Known rows, with every step that occurs:
X/B/P/R: [ -3.9 -42.2  10.5 -27.3  11.2 -46.6  15.2  29.0 -26.6 -37.1  43.8  52.6
 -15.5  20.6  16.5  14.1  14.6  -7.3  47.6  37.1]
T/P/R/B/X: [  4.2 -44.9  54.5  18.2  51.3 -49.9   6.1  10.2 -18.3 -38.4  67.0  21.9
 -12.2  22.5 -17.0   5.4 -21.0  22.8  87.8  12.7]
N/R/T/B: [ 36.3 -33.3  27.6  -0.9 -15.9 -48.9 -21.2   8.2  21.6  11.6  -5.5  56.3
  -3.0  65.5  -8.9  -7.4   6.9   0.6  45.3 -32.7]
R/T/P/B/X: [ 27.1 -44.0  48.0   7.9  62.5 -36.5 -11.2 -13.0 -18.4   7.7  42.9  25.1
 -61.2  28.9 -27.2 -12.1  13.8   2.8  81.1   1.4]
N/R/B: [  0.0 -31.6  33.2 -11.5 -20.4 -28.1 -10.0  10.5  -2.4 -14.5  30.5  37.5
   0.5  62.7  38.5 -14.6 -14.5  34.1  51.2  -9.3]
X/B: [  6.4 -19.9  15.3   2.2  -4.1 -18.5 -12.3  -1.4 -11.9 -33.7  26.7  36.6
   1.9  33.4  24.7  -0.8  -0.2 -16.6  30.8  19.3]
P/B: [ -3.0 -10.3  26.3 -24.9 -11.6  -0.8  -6.7   0.8 -17.4   0.0  47.6   5.6
 -44.4  53.7  20.2 -19.1   8.2  -5.6  22.6  10.9]
B/R/T: [ 18.9 -23.5  30.6 -26.2  55.3 -21.1  -7.6  17.2   5.2  20.9  41.4  28.7
 -36.9  62.9 -15.2 -21.4   3.8 -22.0  38.8 -17.7]
T/R: [ 12.3  -3.1  26.4 -14.3 -20.5 -26.8 -10.5 -21.0  -9.7 -26.2  38.7   4.7
  10.8  60.3  -3.4  -3.6  -0.2  19.7  13.1  16.8]
R/T: [ 26.1 -29.7  20.8  -8.2  23.9 -35.6 -14.9   4.7   3.2   5.6  23.3  29.5
 -13.7  50.3 -15.7 -17.9   5.5  -7.2  43.3 -28.8]
R/B/P: [  0.7 -41.3  45.1 -22.7  36.3 -24.9  -7.0   5.7   0.6 -15.6  40.3  40.2
  -7.4  40.1  10.7 -33.5  -0.8  37.4  56.0   4.3]
R/N: [ 29.7  -9.1   9.1  -7.3  -6.5 -24.5 -15.6  -6.2  15.1  -4.4  17.1  -2.1
  62.3  47.9  -3.4 -19.1   7.3 -19.1  29.9 -22.7]
P/B/T/R: [ -7.4   0.4  15.6 -35.3 -46.7  -5.3  -7.5 -23.8 -30.9  -2.1  65.6  24.4
 -30.2  81.1  27.6 -28.7  -0.8  28.1  33.8  41.9]
P/B/R/N: [ 10.3  -1.3  19.5 -41.2   7.6  17.3  -3.6   6.4   2.7  31.3  46.0 -10.0
 -16.8  65.8  19.7 -34.0  20.2 -33.6  29.9  -3.1]
X/B/R/T/P: [ 14.9 -47.1  40.3  -0.7  72.7 -21.1   2.5  24.6  -9.6 -17.1  31.4  48.8
 -18.1  33.9   1.6   0.1  -2.8 -19.2  56.4   0.9]
X/B/P: [  5.4 -37.0  22.2 -18.7  27.5 -29.2  -5.5   0.5 -13.0 -33.0  23.9  52.3
  -3.7  23.3  17.3  -5.2  15.0  -0.1  40.4  35.8]
B/P/R: [ -2.4 -33.6  20.4 -36.0  17.5 -49.3  15.2  25.8 -15.5 -25.4  48.6  25.0
  -8.2  35.4 -10.2   9.6  12.7   1.1  42.2  15.2]
N/R: [  4.0 -18.2  18.5 -14.5 -21.9 -40.9  -9.3   1.9  -5.8 -19.6  20.6  23.1
   7.3  57.5  14.3   9.3  -0.4   8.7  29.6  -0.7]
B/T/P/R: [-14.0 -30.2  19.3  -3.1   1.6 -49.8  14.7  23.8 -27.4 -46.7  58.7  27.9
  32.3  45.6 -10.9  14.5 -26.1   7.4  53.7  14.1]
P/R: [ -1.8 -15.6  15.3 -16.3  -8.4 -39.4   9.0  24.7 -15.4 -23.6  52.7  10.9
  -4.8  45.0  -7.1  12.1  -3.3 -12.1  30.3   3.8]
N/R/T: [ 24.3 -35.5  13.4 -15.2  -1.2 -52.5 -13.2  11.4  -1.9   4.9  12.1  45.7
 -13.5  59.9   6.0  -2.2   5.9   7.1  52.1 -30.2]
T/B/P: [ 19.4 -24.9  42.2 -13.3  22.7 -30.8 -15.7  -7.1  19.1 -14.4  10.3  36.9
  15.3  42.3 -26.3 -13.9  14.8   1.8  25.9  11.2]
B/T: [ -0.8 -10.8   9.0 -14.2  -9.6 -25.6 -15.8  -9.8  -9.6 -19.1  45.3  32.9
  19.6  63.4   2.8 -18.2 -15.9   3.1  37.5  14.5]

Rows:
[ 25.9   0.6  -2.4 -17.9 -44.1 -30.0 -19.0 -31.0  -1.6 -10.3  36.3  16.9
  79.0  75.9   5.6 -30.1   1.7  13.4  45.0   9.6] | B/T/R/N
[ 19.7 -52.4  32.7   1.2  20.4 -60.4  -3.2  19.1  -6.4 -16.8   8.4  40.1
  12.2  43.4  -9.0  10.1  -2.9  20.7  58.4 -31.5] | N/R/T/P
[ 11.1 -49.8  36.5 -12.9   5.7 -36.9   1.3  21.6 -19.9   3.8  23.3  34.8
 -39.2  49.1  16.9  -1.0   8.0  19.5  60.8 -20.3] | N/R/T/P/B
[ 45.5 -31.4  33.0  13.0  31.8 -63.1 -13.2   4.9  11.8  11.3  32.1  46.0
 -36.7  39.8 -50.8  -0.2  11.2 -25.4  76.8  -7.3] | P/R/T/B/X
[ 53.0 -33.5  35.5  12.4  18.0 -63.0 -33.6 -19.4  19.4  15.1   0.6  62.9
 -21.0  53.9 -31.3  -4.4  14.5  -4.2  73.6 -10.6] | N/R/T/B/X
[  1.2  -9.8   5.8 -11.4 -38.0 -23.4 -13.5 -22.8 -27.7 -40.2  48.8  58.7
  18.2  62.7  33.8 -10.4  -6.8  15.3  41.9  51.7] | X/B/T/R
[ 35.4 -50.7  31.8 -20.8  14.6 -58.7 -15.9   8.3  21.4  11.3 -10.3  72.2
  -3.9  54.8 -14.5 -11.7  24.2  14.7  56.8 -18.7] | N/R/T/B/P
[ -1.9 -48.7  37.2 -32.5   9.2 -40.6  -5.4  10.0  -2.6 -15.7  28.2  54.1
  -3.2  52.7  31.6 -16.4  -0.1  51.1  62.0   1.9] | N/R/B/P
[ 22.6  -2.8  18.1 -25.4  22.5  -8.7 -10.4   1.2  15.7   8.2  32.2  -5.4
  36.1  60.6  -3.0 -19.5   9.0 -34.2  25.1 -13.9] | B/R/N
[ -1.3 -13.7  24.1 -17.8  30.1  -2.2  -2.7   9.0  -9.6 -18.7  44.6  37.2
 -22.7  47.2  23.0  -1.2  -0.6 -30.4  23.9  33.2] | X/B/R
[ 19.1 -31.9  21.2 -18.6  49.3 -17.8  -7.9  19.0  -3.9   6.2  35.8  55.4
 -43.8  49.4  14.8 -16.5   6.8 -30.5  46.8   3.4] | X/B/R/T
[-15.9 -29.2  14.9 -17.3 -17.5 -32.2   4.0  25.2 -17.6 -19.3  74.7  47.5
  -5.6  65.8  29.3 -24.6 -29.3  23.5  72.3   7.9] | P/R/B/T
[ -5.8 -25.3  43.9  -8.4  14.4  -6.9   4.7   6.3 -21.4 -20.3  43.8  -0.2
 -21.1  37.2   5.4  -2.8  -1.7   4.3  30.6   8.3] | T/P/B
[-13.4 -38.2  10.9   4.4  -5.5 -44.6  16.1  25.8 -38.0 -59.1  56.5  53.9
  25.0  31.4  19.8  21.1 -20.2  -5.1  62.3  35.6] | X/B/T/P/R
[ 31.3 -30.9  24.2  -2.2   0.5 -47.7  -3.6  32.7  11.1   7.1  23.7  39.1
 -16.3  51.4 -27.4  -4.6   4.6 -21.0  46.5 -28.6] | P/R/T/B
[  9.8 -17.6  35.2 -22.8  34.2   7.4   5.9  10.9  -2.1   9.0  44.4 -18.1
   7.0  48.6   6.4 -18.5   7.7 -21.8  36.0  -4.4] | T/P/B/R/N
[  9.0  -9.4  36.8  -9.8  19.7 -16.8 -15.8 -26.2 -17.4   5.1  55.4  11.7
 -66.4  40.8  -4.1 -16.8  14.4 -12.4  49.6  32.6] | P/B/X
[  9.1 -27.9   4.8  -3.9  -6.2 -51.5   8.5  20.3 -10.2 -30.6  43.3  13.5
  85.5  44.9  -7.4   1.4 -15.2  -5.3  65.9  -7.6] | B/T/P/R/N
[-11.4  -4.0  35.8 -42.9  17.5  17.1   2.0   9.8 -14.0  16.8  63.5   2.8
 -67.5  65.6  20.0 -19.7   6.3 -19.9  17.8  21.5] | P/B/R
[ 18.4 -39.4  -4.6 -25.7   1.4 -43.9   9.8  26.7  -7.4 -23.5  28.3  39.0
  37.9  19.5  17.7   0.4  27.7 -21.1  64.3  13.3] | X/B/P/R/N
[ 19.5 -15.6  49.5   2.5  13.2 -29.8 -20.0 -41.8 -10.7 -16.7  57.7  25.1
 -17.6  54.2  -2.8 -23.0  -6.3  41.3  65.3  27.4] | T/R/B/X
